In the rows, zero is written as 128.
Known rows, with every way that one mark hangs from another
{bufi {radi {sosas viter}} {seze {bidem fekufo pekevo}}}: [138 108 131 128 149  77 139 147 143 118 143 179 151 102 106 172 123]
{bufi radi seze}: [136  60 125 108 160 143  98 115  81 111 172  46 136 159 149 215 142]
{bufi {radi {bidem fekufo} sosas} seze}: [108 144 152 113 129 133 125 129  96 124 161 130 191 138 177 208 199]
{seze {bidem pekevo radi}}: [180  93 121 135 113 144 127 154 145 121  96 191 108 128  76  93 114]
{peno fekufo {seze {bufi {radi bidem}}}}: [ 69 143 127 148 113 154 138 113 126 134 167  69 126 113 158 170  83]
{peno {seze {bidem fekufo pekevo radi}}}: [147  97 125 157 109 119 150 178 161 150  98 206 134  84 136 100  79]
{bidem radi}: [160  85 119 116 130 144 110 125  86 125 113  96 109 157 139 112 130]
{radi bidem sosas}: [130 202 139 104 107 145 110  87 103 117 116 105 119 174 146 104 178]
{radi bidem {sosas viter}}: [132 212 126 100 120  85 111  73 104 106 111  94 104 163 150  99 137]
{peno fekufo {seze {bidem pekevo} bufi}}: [101 144 114 169 116 160 146 127 195 134 123 120  84  90  93  86  45]
{peno {seze bidem}}: [125 137 104 128 131 133 105 109 153 133 118  72  96 139 117 103  74]
{bufi seze}: [142 106 125 109 153 142  91  95  99 105 145  39 110 160 160 161 137]
{bufi {radi sosas} seze}: [122 103 127 101 151 155 106 115  81 125 175  63 145 178 144 206 172]
{seze bufi}: [133 110 128 115 155 157 118  98 123 109 123  55  95 154 106  82 143]
{seze bidem}: [149 123 110 122 135 138  94 101 140 118 103  91  96 150  83  90 121]
{seze {bidem fekufo pekevo} {bufi {radi sosas}}}: [127 103 148 137 137 152 158 163 168 139 125 205 152 110  47  96 178]

Rows
[120 117 114 112 163  75 118 127 129 121 150 124 158 112 111 175 132] => {bufi {radi {sosas viter}} {seze {bidem fekufo}}}
[112 126 119 143 131 112 118 126 159 143 104 107 120 105 142  96  89] => {peno {seze {bidem fekufo}}}
[162 118 140 135 121  76 147 150 107 137  87 193 115 111 154  84 126] => {bidem fekufo pekevo {radi {sosas viter}}}
[139  87 168 131 125 121 128 152 107 113 156 167 171 106 179 216 162] => {bufi {radi {bidem fekufo pekevo}} seze}
[141 120 132 126 118 133 134 141  94 151  97 151 141 139 156  94 174] => {bidem fekufo {radi sosas}}
[133 100 145 130 135 139 137 164 146 135 146 188 169 113 103 175 169] => {bufi {radi sosas} {seze {bidem fekufo pekevo}}}
[106 109 169 145 121 131 161 157 143 131 148 168 158  94 161 152 122] => {peno {seze {bufi {radi {bidem fekufo pekevo}}}}}
[126 145 163 125 132  88 164 135 129 113 133 194 148 108 119 121 158] => {seze {bufi {radi {bidem fekufo pekevo} {sosas viter}}}}
[ 87 190  76 142 123 108 157 124 176 144 126 116 103 103  89  79  38] => {peno fekufo {seze {bidem {radi {sosas viter}}} bufi}}
[130 138 112 117 136 138 135 154 139 133 124 170 169 122 113 131 165] => {bufi {seze {bidem fekufo {radi sosas}}}}
[129 160 131  99 125  87 113  93  85 111 140 102 128 162 138 154 142] => {bufi {radi bidem {sosas viter}}}
[156 109 154 136 106 134 148 164 106 152  94 203 130 125 151  88 169] => {bidem fekufo pekevo {radi sosas}}
[ 81 155  97 154 126 158 129 107 183 137 130  63  89 101 100  86  55] => {peno fekufo {seze bidem bufi}}
[110 130  87 161 101 143 124 137 146 152 116 103 102 104 133 119  41] => {peno fekufo {seze {bidem radi}}}
[145 193 158 119  94 145 128 108 116 118 113 157 111 162 141 103 173] => {radi {bidem pekevo} sosas}
